Each row comes from the steps of one walk. Every step used is in the known rows, and no mark comes twice. Write the walk behind each row, first mark first.
Known rows:
tatul/zivaba/vusumo/zotut/vabiz/neno: [-39   4   1 -34 -14   6  10  -8   7 -26  15  58  -9   0 -45  17 -22  21
 -25  28 -32  31   9 -13 -44  32  22 -17 -15 -18 -13  -2  41   2  19  26
  30 -12  20  36   5  18   3  -9 -32 -29]
venit/neno/pebat/sirumar: [-37  -9 -13 -27   8   5 -44  32 -23   2  21 -12  -7  35   2 -47  -2  14
 -44  -6 -36  33   6 -11 -45   0   0 -25 -24  23  19  25   0  20  14 -16
 -23 -18  22  -5  35   1 -33 -20 -11 -12]
pebat/neno/bulo: [-18 -19 -35 -30  -6   2 -15  19   7   6 -16 -10  -3  39 -27 -37  -1 -20
 -25  -6 -26  27  19  -4 -33  -9  -4  -6   6  30  -9  24  -4  10   7  -7
 -30 -18  18   8  40  -2 -34 -24  -2 -14]
tatul/zivaba/vusumo/zotut/vabiz/neno/bulo/sirumar/pebat: [-32 -18 -12 -41 -19  10  14   9  30 -10  22  64   0   7 -38  12 -21  36
 -13   9 -15  10  -5   7 -52  24  26 -15 -13  19 -12   4   8  -5  34  24
  24 -11  16  25 -13  45  16 -16 -11 -34]
venit/neno/bulo/sirumar/pebat: [-14 -32 -21 -29  -2   2 -28  26   6   9  17   6  -5  32 -23 -38   7  10
 -11  -1 -12  16   6  15 -38 -11   6  -9  -2  53   1  21 -15   5  20 -13
 -16 -22  17   2  15  11  -5 -18 -16 -13]
furav/zotut: [-11   2  -8 -28  22  10  -1   6  -5   5  11  -5  -2  25 -29 -22  18   6
 -11  34 -27  45  12   3 -25  31   1 -16   1  10   0  12   7   9  32  10
  -8 -40  26  13  12 -29 -22 -12  -9 -11]
vabiz/neno: [-22   1 -19 -10 -15  24 -26  -3 -16 -12  10  33 -30  25 -29 -16  10   0
 -24   8 -34  20  20 -11 -32   8   8 -16  -3  -8 -10  15  14  17  21  15
   9 -11   8  11  32  -5 -25 -30 -21  -2]
pebat/neno: [-27   2 -24 -24  -9   9 -25  13  -6   3 -13  -7  -9  27 -13 -29  -1 -10
 -28  10 -33  30  17 -19 -21   5  12 -22   0  11   9  15   4   7  19  -5
 -22 -18  10  16  37 -14 -27 -12  -4 -13]
venit/neno: [-21  -5  -7 -21   0  -2 -35   4 -23  -5  10  -2 -17  21 -25 -30   3  -5
 -25  20 -29  36  21  -9 -27  -2   4 -15  -4  10   1  11  19  12   9  -8
 -13 -22  21  12  35 -22 -17  -8 -38  -7]
neno/bulo: [ -5 -33 -33 -30   5   2  -4  22   8   4   4  12 -11  34 -42 -32  -3 -18
 -16  20  -8  25  26   4 -34   8 -17  -2   3  20 -23  18   1  14  11  -3
 -13 -23  28   3  25   4 -20 -32  -6 -10]
vusumo/zivaba/tatul: [-10  -7 -13 -46  -3   0  -3   5  -7  -1   9  15  -5  32 -47 -18 -18  22
 -37  37 -12  30  33 -20 -15  51   3 -27 -27 -30   2 -16  22  24  46  13
  -3 -40  19   5  14 -62 -37 -15  -5   4]
tatul/zivaba/vusumo: [-38 -14 -18 -27  -6  -5  -1  18   8 -10   8  61   0  17 -39 -18 -19  19
 -19  35 -38  31  21 -28 -27  25   8 -18 -35 -16 -12  -7  19   7  14   3
  23 -17  38  27  16  16   5 -10 -28 -26]
sirumar/bulo: [ -7 -26 -18 -21  -1  -3  -6  23  14  12 -16  17 -23  15 -42 -24   2  -7
   1  40 -28  21  23  -6 -19  11 -15 -25  -3   3 -16  22   5  18  14   1
  -1 -12  17  11  26  27   9 -22 -23 -20]
venit/neno/pebat/vefu: [-42  -6   4 -23   0   3 -53  18 -20  12   5   2 -18  28  -3 -41 -15  22
 -45   5 -23  36   4   0 -31 -15  11  -9 -19   9  13  41  -4  29  15 -11
 -15  -9  23 -21  24 -15 -37 -28 -33 -18]
neno/bulo/sirumar/pebat/vefu: [-21 -39 -21 -39   1  20 -13  40  20  24   2  18  -9  33 -15 -44   0  22
  -7  15   5  15   9  18 -34   5  13  -8  -8  37  -9  33 -33  11  43  -9
 -10 -19  18 -20   2  10  -8 -25   8 -13]
zivaba/vusumo/zotut/venit/neno/bulo/vefu: [-10 -25  -2 -53  14  -8  -4  -6   5 -29  25 -31   5  25 -61 -14 -22  -2
  11  43 -12  47 -29  19 -17  21   2  20 -10  36 -18  24   3  16  30  15
  11 -26  39  35  35  14  -6  -7 -31  -3]
pebat/sirumar/bulo/neno/vabiz/zotut/venit: [ -6 -25  -1 -28  16  -6 -21  16  18 -24   4 -32 -24  11 -13 -14  29  12
 -17  15  -6  38  14  11 -31  21  -3 -17  -1  40 -25  45   2   7  28  -8
   9 -26  -6  32  24  33   5 -14  -6 -11]
bulo/sirumar/pebat: [-19 -19 -25 -25  -3  25 -17  32  10  14  23  27 -12  20  -4 -22   4  23
  -2  30  -5   8   7  -2 -17  26  24 -34  -9  23  18  11 -24   0  56  -5
   0 -24   8   2  -2   5   7 -19  13 -12]
venit/neno/vabiz: [-24  -5  -6  -7   5 -12 -43   4 -27 -13   9   3 -15   9 -24 -10 -16 -18
 -31   9   0  38  30  -3 -24  -9   7 -15  -3  18   8  25  21   7   1  -5
 -27 -39  19  15  20  -7  -9 -18 -39 -16]
zotut/vabiz: [ -9  -3 -18  -7  -5   7 -12   7  -7  -2  18  18 -26  -4 -17   5 -20 -14
 -34  48   3  30  36  -9 -24  25  10 -21  13   1   2  16  23   3  21  -2
  -6 -23   2  20   1   0   9 -21 -12 -17]
pebat/neno/venit: [-22  -1 -27 -26  -5   2 -30   4  -9 -12 -10  -6  -2  44 -29 -29   2   0
 -24  14 -25  41  12 -14 -25   8  13 -39   4  24   2  27 -19   5  27  18
  -9 -20  -4  20  39  -9 -19 -21 -15  -6]
furav/zivaba: [-43  -5   7 -43  11   2 -25   7   0   7  10  35   5  45 -39 -25  25  12
 -26  31 -17  49  30 -14 -22  16   4 -38 -16  -5 -13   0   4   8  20  10
   3 -20  20   6   9 -27 -11 -30 -24  -9]
furav/zivaba/vusumo/zotut/venit/neno/bulo/sirumar: [-33 -22   5 -70  29  -9 -17   2  15 -14  31   0  23  51 -53 -27  40  25
  -4  21 -14  54 -16  19 -29  29   4 -14 -10  42 -21   1 -16  -2  26  25
  14 -35  32  26   8  -6   1   2 -35  -7]
zotut/vabiz/neno/pebat: [-18   5 -22   8 -19  19 -31   2  -9  -4  30  44 -35   3  -7  17 -23   1
 -54   6  -5  14  13  -1 -36   9  11 -19   8   2  12  32  11  15  21  11
   2  -4  -3   9   2  23 -13 -53 -11 -19]
zivaba/vusumo/zotut/vabiz/neno: [-13  15 -19 -20  -8  14   3  -3   4 -18  15   8 -21  -6 -35  19 -20  -4
 -25  34 -18  22  -7  -1 -22  38  19  -6   8  -1  -1   5  33   5  32  32
  13 -14  21  31   9  10   2   1 -25 -20]
vusumo/zivaba: [-24  -3  -1 -44  14  13 -10   4  -4  -1  -1  21 -15  51 -42 -29 -11  12
 -25  39 -12  39  32 -19 -20  26  -3 -39 -16 -24 -10 -11  11  12  30  12
   2 -29  19   2  12 -51 -17 -19 -16   0]
tatul/zivaba/vusumo/zotut/vabiz: [-35  -3  -2 -42  -3  -3  15   5  12 -17  14  44  -1  -3 -41  11 -30  16
 -20  49 -21  38  12 -15 -36  42  18 -18 -16 -15  -8  -6  35  -3  23  14
  19 -20  31  35  -3  11  11  -1 -22 -34]
tatul/zivaba/vusumo/zotut/vabiz/neno/pebat/vefu: [-57   5   9 -38 -15  10  -7   2   7 -11  10  62 -11   4 -24   9 -37  42
 -42  15 -26  31  -6  -6 -46  20  30 -11 -28 -19  -5  23  19  18  25  20
  25  -2  24   7  -3  22 -13 -23 -28 -38]
vusumo/zotut/furav/zivaba: [-36   9  16 -54  19  12 -10  -1  -6   1  14  28 -11  30 -56  -7  14  -1
 -12  68 -24  42  11  -8 -29  28   2 -21  -5 -20  -8   4  13  17  29  14
  -1 -12  13  13   7 -43 -14 -22 -21  -2]
tatul/zivaba/vusumo/zotut/venit/neno: [-36 -13  13 -52   1 -17  -7  -7  -4 -31  23  26   2  17 -47  -9  -7  23
 -14  39 -45  54  -3 -11 -33  34  11 -11 -24  -3 -13  -2  17   5  18  19
  26 -25  26  43  18  -2   3   2 -39 -19]
vabiz/zotut: [ -5   6 -19 -28  10  23 -10   9  13  -7  18   4 -28  19 -26  -9  22  22
 -33  29  -3  28  14   3 -26  32   2 -14  -2   1 -16  20  17   4  30 -18
   8 -18  27   4  17 -20 -24 -31  -5  -8]
vusumo/zotut/venit/neno/pebat: [-16  -9  12 -49  13  -1 -31  -5 -18 -19  38 -22 -15  25 -21  -5   1   8
 -24  31 -18  46 -21  13 -29  31   1 -14   1  15  10  24 -10  15  34  19
  -6 -26   9  16  15 -22 -26 -24  -9  -6]

Which walk is each row?
[ -1  13 -24 -13   6  26 -14   9   7  -4  22  27 -45   9 -37  -4  10  10
 -35  59  -7  21  19  -3 -26  26  -4  -1  -1 -10 -10  27  19  16  24 -27
   6  -5  17  11  18 -20 -15 -39 -15   3] -> vabiz/zotut/furav
[-25 -11 -32 -28  -8  16 -30  23  10   1   8  10  -1  39  -7 -26   8  27
  -8  10  -9  17  -5  -1 -21  15  32 -49  -2  45  21  25 -48  -6  60  13
  -4 -23  -9  12  11  11   3 -20   9 -10] -> bulo/sirumar/pebat/neno/venit
[-17 -15 -34 -21 -31  -6 -17  30  22  22 -15   0  -3  30 -18 -25 -22  -7
 -35 -11 -23  15  10  -6 -22 -13   7 -16   0  35  10  25 -20  10  25   2
 -28   1   9   2  25  13 -14 -41  12 -23] -> sirumar/pebat/neno/bulo
[-17 -32  -9 -38  11  -2 -17  25   9 -14 -18 -24  -7  36 -29 -47  22   9
   4  24 -35  34  14  -6 -35  12  -2 -40  -5  37 -25  32 -10  14  32  13
  14 -15  -8  22  41  33   2   0 -19  -7] -> pebat/sirumar/bulo/neno/venit
[-26  -1 -26  -3 -13  27 -35   9 -10  -2  22  40 -28  31 -13  -8  -6   9
 -38 -11 -27   8   1  -6 -34   3   3 -17 -10  -1   7  28  -5  25  25  17
   3  -4  12  -3  23  11 -39 -55  -9 -10] -> vabiz/neno/pebat
[ -3 -32  -7 -21   1 -10 -20   5  20 -15 -21  -4 -18  28 -42 -19  10   1
  13  33 -21  25   6   2 -17   4  -1 -26  11  33 -28  33 -10  13  30  28
  28  -7  -7  27  31  37  10 -17 -39 -13] -> sirumar/bulo/neno/venit
[ -6   5  -9   2  10  11 -34  -2   8 -25  15   7 -38  -5 -19  20  -4  -8
 -28  33  16  16  16   7 -15   6  15  11  12  18  -8  37  26   8  28 -11
   8 -15   5  25   9  -7 -16 -35 -23  -7] -> bulo/neno/vabiz/zotut/furav
[-17 -22  12 -60  18  -6 -21  14  -8  -9  19 -37 -12  28 -23 -26  13  15
 -13  23 -36  48 -20  12 -42  27 -12 -27  -9  25   1  34 -14  21  27  12
  -7 -23   4  16  27  10 -11 -13  -6 -12] -> vusumo/zotut/venit/neno/pebat/sirumar/bulo
[-37  -3  -8 -40   1   3  10  10   8 -13   9  60 -11   7 -55  -4 -27   9
 -10  62 -42  31   8 -22 -32  32   6  -5 -29 -28  -8  -6  27  13  20   9
  22 -11  33  32  11   3   2  -7 -28 -20] -> tatul/zivaba/vusumo/zotut/furav
[ -2 -33 -12 -29   1 -18 -32  -3 -16 -16  27 -10 -15  32 -38 -31  10 -10
 -25  21 -19  51  15   9 -31   5 -14   1   7  34 -18  26  -9  13   7   3
  -6 -30   6  25  33  -4  -9 -25 -29   2] -> zotut/venit/neno/bulo
[-14 -17  -4 -29  16   4 -17  27  20 -13 -13 -28 -18  10 -14 -19  24  13
 -15   6  -9  26  20   4 -36  10   2 -20  -5  35 -24  40  18   6  23 -16
   0 -21   8  17  25  33  -4  -8 -10 -19] -> pebat/sirumar/bulo/neno/vabiz/zotut
[-44   6   3 -58  18  -1  -4   8  16  -2   7  15  16  37 -51 -12  14  15
 -15  37 -23  47  -1  -9 -13  38  10 -28 -19  -3 -11 -11  12   5  32  31
  12 -19  40  16   7 -22  -6  -4 -29 -17] -> furav/zivaba/vusumo/zotut
[-38  10   5 -49  10  -6   0   2  17  -3  15  18  10  19 -44   5   1  11
 -28  47  -9  47   5  -5 -15  40  16 -28  -6  -1  -7  -8  23  -1  29  28
  10 -18  27  25  -6 -12  12  -3 -30 -23] -> furav/zivaba/vusumo/zotut/vabiz
[ -7 -17 -30  -3 -23  18 -13  11  12   3  27  40 -26   7 -18   4  -8   6
 -27   1   6   3  17  15 -43   4  17 -14  16  36  -3  28  -4   2  31   8
   0 -13 -12  11  -6  36  11 -38  -3 -16] -> zotut/vabiz/neno/bulo/sirumar/pebat
[-32  -9 -28 -14  -8  13 -33  30   8   9   6  14  -3  12   7  -9 -10  10
 -14  -3   7   9   7  -1 -16   6  33 -35  -5  41  32  25 -27  -6  47  -4
 -28 -32  -3  10  -1  10   3 -20  16 -22] -> bulo/sirumar/pebat/neno/vabiz
[-29   2 -22  -5 -28 -11 -33  23   6  13 -10   7  -6   8  -5   4 -36 -10
 -42  -6  -3  19  18 -14  -8  -8  24 -28  -4  23  31  28 -10   4  29   8
 -35 -16  -1  11   9   8  -1 -40   7 -27] -> sirumar/pebat/neno/vabiz
[ -9   4 -20   1 -17  10 -26 -18 -16 -24  19  34 -32  12 -35  11  -8   2
 -37  26  -4  35  25  -1 -38  17  15 -35  18   9 -10  29   7   6  24  31
  17 -15 -21  27  12  16   7 -39 -33  -5] -> zotut/vabiz/neno/venit
[-11  13 -22 -22  -3   9   0  -9   4 -31  17  10 -15   7 -48  19 -19   3
 -23  34  -9  32 -12   4 -25  41  19 -23  10  10  -7  14  14   3  39  50
  23 -17  10  37  12  16  10  -6 -33 -12] -> zivaba/vusumo/zotut/vabiz/neno/venit
[ -8 -20 -29 -10  -6  27 -13   3   0 -10  28  35 -27  11 -25  -4   7  -2
 -20   7   6  12  25  15 -50   8  10 -10  21  30 -15  26   8   1  18   1
   2 -24  -2  16   3  27  -2 -27 -12 -10] -> zotut/vabiz/neno/bulo/sirumar
[-28 -10 -27 -25 -12  23 -25  31  13  15   7   9  -5  26   5 -26   7  19
  -8   8 -16   7   1  -7 -19  11  31 -35  -6  34  27  15 -28  -4  53  -6
 -14 -20   0   8   8   2  -3 -13  18 -16] -> bulo/sirumar/pebat/neno
[-16 -32   2 -31   1   3  -5  13  14   5 -11   7 -13  18 -57 -23 -17   1
  28  53 -12  24  10   1 -15   0  -5 -13 -17   9 -20  37   8  27  26  -9
  10  -9  21  11  32  41   7 -35 -28 -12] -> sirumar/bulo/vefu
[  0  -4 -14 -14  15   0 -26  -3   2 -27  33   5 -30   4 -27  21   4   7
 -42  30  32  43  21  15 -18  34   1 -12   4  14 -10  40   3   1  27  -3
  -2 -42  10  25   1  -7  -4 -45  -5  -6] -> neno/vabiz/zotut/venit
[-13   6 -16   3 -21  16 -20  -9 -14 -10  20  37 -37  -2 -21  12 -10  -7
 -40  22 -11  22  31  -8 -34  12  15 -19  15  -2  -2  19  27   8  16  11
   5 -12  -9  23  11   9   1 -31 -22 -12] -> zotut/vabiz/neno
[-35   4  -5 -35 -10   0   5 -16   4 -37  17  58  -5  12 -57  18 -21  29
 -23  30 -25  41   3  -8 -47  33  23 -32 -12  -7 -20   6  22   0  26  44
  39 -15   9  41   5  24  11 -16 -39 -23] -> tatul/zivaba/vusumo/zotut/vabiz/neno/venit
[ -8  17  -5  -3   1  15  -3 -16 -12  -2  22  13 -17   3 -24   8  13   9
 -32  21 -20  40  17   8 -38  24  13 -15  20  11   0  20  24   7  26  19
   1 -30   0  23   0 -11  -9 -19 -21 -15] -> furav/zotut/vabiz/neno
[-12 -16  -3 -11   4 -23 -49  -9 -31 -27  30  -2 -20   7 -26  -3  -7 -13
 -32  26   0  55  23   4 -18   7   3 -14   2  23   3  31  -1   7  11   7
 -13 -43   1  34  18  -7   4 -26 -32  -3] -> zotut/venit/neno/vabiz
[-21 -26 -40 -37   7  20 -16  26  10   4  -5  -6   1  42 -16 -45  18  -4
  -5  -4 -14  18  12   5 -38   3   6 -10   5  47  -3  23 -18  -1  21 -17
 -26 -30  16   9  31   3 -28 -10   8 -11] -> pebat/neno/bulo/sirumar
[-27 -30   6 -22  -3   0 -33  24  25  14 -24  -1 -25  18  -8 -29  -9  15
  -9  19 -22  15  -4   5 -17 -10   4  -5  -4  20 -10  50 -12  34  29   3
  11   8  10  -9  19  32 -16 -28 -25 -28] -> sirumar/bulo/neno/pebat/vefu
[ -4 -41 -13 -29  -3  -9 -33  10   0  -6  38   0 -11  30 -23 -30  13  11
 -13  13  -7  34   1  19 -28   6   1  -9   2  53  -2  28 -35   6  30   2
  -3 -27  -1  20  13  11  10 -27 -11  -2] -> zotut/venit/neno/bulo/sirumar/pebat
[-14 -27 -34 -23   2  35 -17  10  -1 -10  19  34 -19  40 -34 -32  26   4
  -2 -11 -16   7  12  15 -48   5   2  -7   4  30 -22  22  -7   9  22   3
   4 -24  13   5  25  15 -28 -24 -11   0] -> vabiz/neno/bulo/sirumar
[-20  11  -3 -26  -4  26 -11  -6  -7 -12  29  15 -27   3 -18  26 -16   2
 -38  20  -4  20  -7  10 -43  27  14 -21  14  -2   8  24  18  11  35  24
  -1 -11   1   9  -1   2 -24 -36   0 -19] -> vusumo/zotut/vabiz/neno/pebat
[-13 -18  -8 -20   7   4 -34  -6  -2 -29   6  -6 -13  36 -26 -19   8   1
  -3  32 -10  34   7  -3 -17  16  17 -23  11  30 -16  23  -8   7  44  27
  26 -16  -5  27  28  -4 -14 -15 -28  -1] -> bulo/neno/venit
